Each row was made from one small tree. The marks that hang from a mark follow it in brackets, in the order of their numbers. Every link used is in the known rows. Write each row's tree.
Known rows:
Q_678(Q_651(Q_498(Q_592(Q_963))) Q_925): [ 1.11 -2.25  3.77 -1.38 -1.00  8.26 -1.53  2.52 -0.96  0.11 -0.62 -3.67
 -4.52  2.41  1.19 -7.93  2.42  1.12  0.15 -2.11  2.71 -7.56]
Q_963(Q_592): [ 0.78  0.31  3.04  0.63 -3.42  0.69 -0.67 -0.94  2.98 -0.96 -2.55  0.06
 -2.29  1.70  0.77 -4.76  4.85  1.08 -2.90 -0.33  1.29 -3.15]
Q_651(Q_498(Q_592) Q_678 Q_925): [ 1.10 -2.63  3.26 -0.13  2.83 -1.50  0.16 -0.71 -0.89 -1.87  1.79 -0.08
 -2.62  0.91  3.36 -7.32  6.45  1.28  2.40 -0.71  0.26 -7.20]
Q_925(Q_678(Q_651(Q_498))): [-1.24 -3.74  2.73 -2.79 -1.90  4.43 -0.36  0.92 -0.39 -1.97  1.30 -3.23
 -2.54  1.45 -0.22 -4.13  1.13  1.02 -1.39 -0.93  1.20 -4.69]
Q_925(Q_678(Q_651(Q_498(Q_592)))): [-0.13 -4.00  2.62 -1.90  1.18  3.60 -0.01  0.03 -0.87 -1.08  0.25 -3.68
 -2.76  1.63  0.14 -4.95  0.19  1.46  0.13 -1.20  0.85 -6.98]
Q_498(Q_592): [ 2.67  0.86  3.13  2.34  0.61 -0.20 -0.49 -2.09  0.66 -1.06 -3.74 -1.51
 -1.92  1.62  2.26 -4.60  2.45  1.13 -0.21 -0.51  0.84 -7.90]
Q_925(Q_678(Q_651)): [-1.44 -1.77  2.65 -2.06 -2.62  4.44 -0.36 -0.29  0.31 -1.36 -2.72 -3.69
 -2.13  2.02 -0.70 -2.78  2.76  1.16 -2.12 -1.24  1.32 -4.88]
Q_498(Q_678 Q_925): [ 0.83 -0.19  3.70 -0.95 -4.51  5.00 -0.67 -2.18  1.54 -1.80 -3.37 -1.89
 -2.07  1.36 -1.04 -4.24  7.09  0.04 -1.85 -1.91  0.54 -3.95]
Q_925(Q_678(Q_651(Q_498(Q_592(Q_963))))): [-1.27 -4.12  2.51 -1.37  0.12  5.76 -0.33  2.62 -2.03 -0.16  1.78 -5.11
 -3.92  1.83  0.08 -4.95  0.46  2.06 -2.00 -1.96  2.16 -6.70]
Q_651(Q_498(Q_678)): [-0.69 -1.83  4.07 -1.01 -3.51  0.64 -0.57 -0.35 -0.02 -2.00  1.79 -1.63
 -2.37  0.65  1.14 -5.39  2.95  0.01 -1.63 -0.87  0.47 -3.61]
Q_651(Q_498): [ 1.34 -1.23  3.11  0.45 -1.59  0.66 -0.80  0.17  0.48 -2.54  1.60 -0.55
 -2.04  0.97  2.32 -5.11  2.02  0.55 -0.83 -0.12  1.07 -5.35]
Q_498(Q_651): [ 0.37  0.55  3.36 -1.20 -3.80  3.39 -0.88 -1.38  0.62 -1.92 -3.25 -1.34
 -1.63  1.82  1.65 -3.47  3.20  0.21 -3.21 -0.98  0.71 -4.65]
Q_651(Q_498(Q_592) Q_925(Q_678)): [ 4.17 -3.94  1.71  0.18  2.71 -0.96  0.30 -0.60 -1.20 -0.97  0.03 -0.69
 -3.05  0.35  0.63 -4.35  5.13  1.67 -0.06 -1.08  1.04 -6.89]
Q_925(Q_678): [ 0.83 -1.16  2.19  0.55 -1.44  1.66  0.12 -1.07  0.33 -1.29 -1.80 -1.52
 -2.14  1.33 -0.17 -1.97  3.29  1.55 -3.33 -1.17  1.34 -4.60]
Q_592(Q_963): [ 0.07  0.58  3.04  1.96 -3.65  2.82 -1.14  1.30  0.08 -0.81 -1.15 -2.44
 -2.74  1.64  1.91 -3.74  3.69  1.20 -3.83 -1.07  2.46 -5.20]
Q_678(Q_651(Q_498) Q_925): [ 0.91 -1.90  3.91 -2.75 -3.01  7.08 -1.50  0.99  0.67 -1.67 -0.78 -1.65
 -3.24  1.95  0.83 -6.95  3.22  0.11  0.76 -1.42  1.87 -5.57]
Q_651(Q_498(Q_592(Q_963)) Q_925(Q_678)): [ 2.81 -4.12  1.61  0.64  1.63  1.22  0.09  1.94 -2.27 -0.01  1.38 -2.04
 -4.16  0.64  0.65 -4.42  5.52  2.26 -1.99 -1.88  2.39 -6.54]
Q_678(Q_651): [-0.91  0.49  3.72 -1.25 -3.73  3.64 -1.38 -0.59  0.98 -1.78 -3.38 -3.16
 -1.88  2.10  1.36 -4.44  2.86  0.39 -0.59 -0.52  0.98 -5.66]
Q_651(Q_678): [-2.17 -0.10  3.73  0.26 -1.21  1.14 -0.26 -1.10  0.77 -2.15  0.08 -0.99
 -1.56  1.71  2.54 -4.85  4.69  0.98 -0.90 -0.82  0.81 -5.05]
Q_498(Q_592 Q_651(Q_678(Q_925))): [-0.09 -0.89  3.98 -2.03  0.49  6.23 -0.25 -1.89  0.09 -0.51 -3.11 -1.13
 -2.93  2.73  1.72 -6.64  5.39  0.90 -0.43 -2.61  0.93 -6.51]

Which tree is each row?
[ 0.68 -2.59  3.30 -0.15  2.34  4.47  0.26 -1.26  0.53 -2.56  1.92 -1.17
 -2.25  1.57  1.59 -7.14  4.85  1.24  2.16 -1.66  0.17 -7.45]
Q_651(Q_498(Q_592 Q_925) Q_678)
[-0.12 -0.34  3.86 -3.49 -5.86  7.78 -0.81 -2.26  1.08 -1.86 -3.97 -2.43
 -1.98  1.88 -1.24 -3.91  6.66 -0.35 -3.24 -2.44 -0.04 -2.98]
Q_498(Q_651 Q_678 Q_925)
[-1.59 -0.94  3.43 -3.00 -2.72  8.09 -0.29 -1.86  1.13 -2.71 -1.89 -1.36
 -1.69  2.32  0.61 -4.74  7.18  0.49 -1.71 -2.33  0.24 -4.47]
Q_498(Q_651(Q_678) Q_925)
[ 1.11 -0.14  3.94  0.32 -2.32  5.49 -1.01  0.26 -0.61  1.40 -3.65 -3.07
 -4.27  2.03 -0.01 -5.90  5.42  1.13 -2.37 -3.01  2.44 -5.58]
Q_498(Q_592(Q_963) Q_678(Q_925))
[-0.12 -0.82  3.69 -1.96 -3.94  8.92 -0.72 -0.71 -0.58 -0.10 -3.84 -3.99
 -3.30  2.31 -0.99 -4.82  5.90  0.62 -3.97 -3.45  1.02 -5.09]
Q_498(Q_592(Q_963) Q_651 Q_678 Q_925)
[ 1.26 -0.47  3.74 -2.66 -2.82  6.80 -0.46 -3.20  0.58 -1.00 -5.32 -2.83
 -2.20  2.03 -0.97 -4.71  5.90  0.04 -1.71 -2.65 -0.27 -5.39]
Q_498(Q_592 Q_651 Q_678 Q_925)
[-1.31 -0.53  4.10 -3.75 -5.61  7.90 -1.23 -1.57  1.30 -1.93 -4.27 -4.10
 -2.08  2.17 -1.50 -4.75  6.57 -0.19 -0.72 -2.09  0.19 -4.20]
Q_498(Q_678(Q_651) Q_925)
[ 1.10 -2.33  3.09 -1.26 -0.63  3.04 -1.32  2.30 -1.88 -0.67 -0.26 -3.32
 -4.04  1.55  2.15 -7.21  4.94  1.39  0.74 -1.19  2.04 -7.57]
Q_678(Q_651(Q_498(Q_592(Q_963)) Q_925))
[ 1.35 -0.36  4.31 -2.59 -2.57  5.95 -0.72 -2.52  0.02  0.30 -5.57 -1.95
 -3.33  2.19 -0.19 -5.73  5.06  0.03 -2.00 -2.70  0.86 -5.03]
Q_498(Q_592 Q_651 Q_678(Q_925))
[ 0.10 -0.46  3.91 -3.52 -5.12  1.73 -0.97 -1.71 -0.30 -1.17 -4.08 -1.24
 -2.50  0.97  0.48 -4.06  8.67 -0.28 -2.88 -1.43  0.36 -2.75]
Q_498(Q_651(Q_925) Q_678)
[ 1.13 -2.11  3.72 -1.81 -3.20 -1.03 -0.66 -0.28 -0.47 -1.70  0.69 -0.59
 -2.76  0.20  1.20 -5.80  7.36  0.17 -0.50 -0.72  0.57 -3.35]
Q_651(Q_498(Q_678) Q_925)
[ 0.17 -0.37  4.66 -2.79 -2.40  6.17 -1.25 -1.72  0.31  0.35 -5.66 -3.68
 -3.41  2.52 -0.38 -6.71  4.82  0.07  0.67 -2.30  0.93 -6.20]
Q_498(Q_592 Q_678(Q_651 Q_925))
[ 2.58 -4.16  1.53  0.78  1.08  7.16  0.36  1.43 -0.87 -0.54  1.51 -3.12
 -3.82  1.38 -1.21 -4.28  3.57  2.40 -2.49 -2.76  2.15 -6.78]
Q_651(Q_498(Q_592(Q_963) Q_925(Q_678)))
[ 0.15 -0.75  3.76 -1.91 -3.22  3.13 -0.82 -0.30 -1.95  0.59 -3.77 -3.12
 -3.84  1.52  0.83 -4.78  7.82  0.76 -3.41 -2.40  1.28 -4.69]
Q_498(Q_592(Q_963) Q_651(Q_925) Q_678)
[-0.25 -2.86  3.67  0.33  1.28  5.88 -0.26  2.00 -1.17 -0.11  3.07 -1.42
 -4.30  2.14  2.54 -8.47  4.05  1.77 -0.07 -2.54  2.66 -6.75]
Q_651(Q_498(Q_592(Q_963)) Q_678(Q_925))
[ 1.74 -2.42  1.73 -1.00 -0.45  3.87 -0.03  0.47 -2.15  0.69 -3.22 -2.65
 -3.93  1.59 -0.21 -2.81  6.64  2.00 -4.35 -2.67  2.08 -5.74]
Q_498(Q_592(Q_963) Q_651(Q_925(Q_678)))
[ 0.88 -2.32  3.06 -1.34 -1.39  9.04 -1.11  1.86 -0.43 -1.27 -0.33 -4.55
 -3.59  2.30  0.38 -6.96  3.19  1.33  0.33 -2.34  1.76 -7.87]
Q_678(Q_651(Q_498(Q_592(Q_963) Q_925)))
[ 1.49 -1.53  3.03  1.95  0.20  2.07 -0.62  1.63 -1.06 -0.68  1.68 -2.45
 -3.34  1.39  2.78 -6.17  1.05  1.70 -1.41 -1.15  1.91 -7.33]
Q_651(Q_498(Q_592(Q_963)))
[ 1.70 -2.06  1.86 -2.54 -2.44  2.59 -0.02 -1.07 -0.60 -1.25 -3.58 -0.89
 -2.66  1.17 -0.44 -1.88  7.36  1.04 -3.71 -1.67  1.11 -3.79]
Q_498(Q_651(Q_925(Q_678)))
[ 2.29 -2.04  3.64 -0.68 -0.75  4.11 -0.16 -1.69  0.50 -1.55 -0.48 -1.94
 -2.58  1.15 -0.34 -6.42  4.45  0.48  0.46 -1.92  0.04 -6.03]
Q_651(Q_498(Q_592 Q_678 Q_925))
[ 2.20 -1.97  3.77 -2.05 -0.06  6.26 -1.17  0.16  0.15 -0.85 -1.81 -2.22
 -3.45  2.28  1.27 -7.76  2.32  0.52  2.25 -1.52  1.46 -7.92]
Q_678(Q_651(Q_498(Q_592)) Q_925)
[-0.27 -2.60  3.26 -1.00 -0.05 -0.69 -0.17  0.20 -0.39 -2.62  3.15  0.49
 -2.33  0.67  3.23 -6.51  7.48  1.04  0.97 -0.63  0.85 -4.84]
Q_651(Q_498 Q_678 Q_925)
[ 0.05 -0.19  4.40 -3.65 -5.58  6.96 -1.08 -1.60  0.39 -0.46 -4.34 -1.42
 -3.01  1.98 -0.45 -4.80  5.99 -0.45 -3.45 -2.69  1.17 -2.69]
Q_498(Q_651 Q_678(Q_925))
[ 0.13 -0.62  4.37 -2.02 -3.61  8.20 -1.05  0.18 -1.14  1.21 -4.14 -3.15
 -4.47  2.40 -0.18 -5.81  5.26  0.59 -3.98 -3.50  1.97 -4.71]
Q_498(Q_592(Q_963) Q_651 Q_678(Q_925))
[ 0.90 -2.51  3.43 -0.27 -1.83  6.17 -0.39  0.76 -0.60 -0.73  0.95 -3.50
 -3.69  1.35 -0.22 -6.34  4.91  0.96 -1.51 -2.63  1.35 -5.71]
Q_651(Q_498(Q_592(Q_963) Q_678 Q_925))
[ 3.63 -1.88  1.69  1.08  1.30  4.97  0.39 -2.44  0.84 -1.00 -4.08 -2.24
 -2.39  1.80 -1.80 -2.82  4.99  1.85 -1.14 -2.32  0.79 -7.36]
Q_498(Q_592 Q_925(Q_678))
[ 2.45 -2.11  3.65 -0.84 -0.22 -1.92 -0.36 -1.23 -0.93 -1.16 -0.50 -1.03
 -3.02  0.44  1.57 -6.47  6.34  0.55  0.91 -0.83  0.18 -5.77]
Q_651(Q_498(Q_592 Q_678) Q_925)
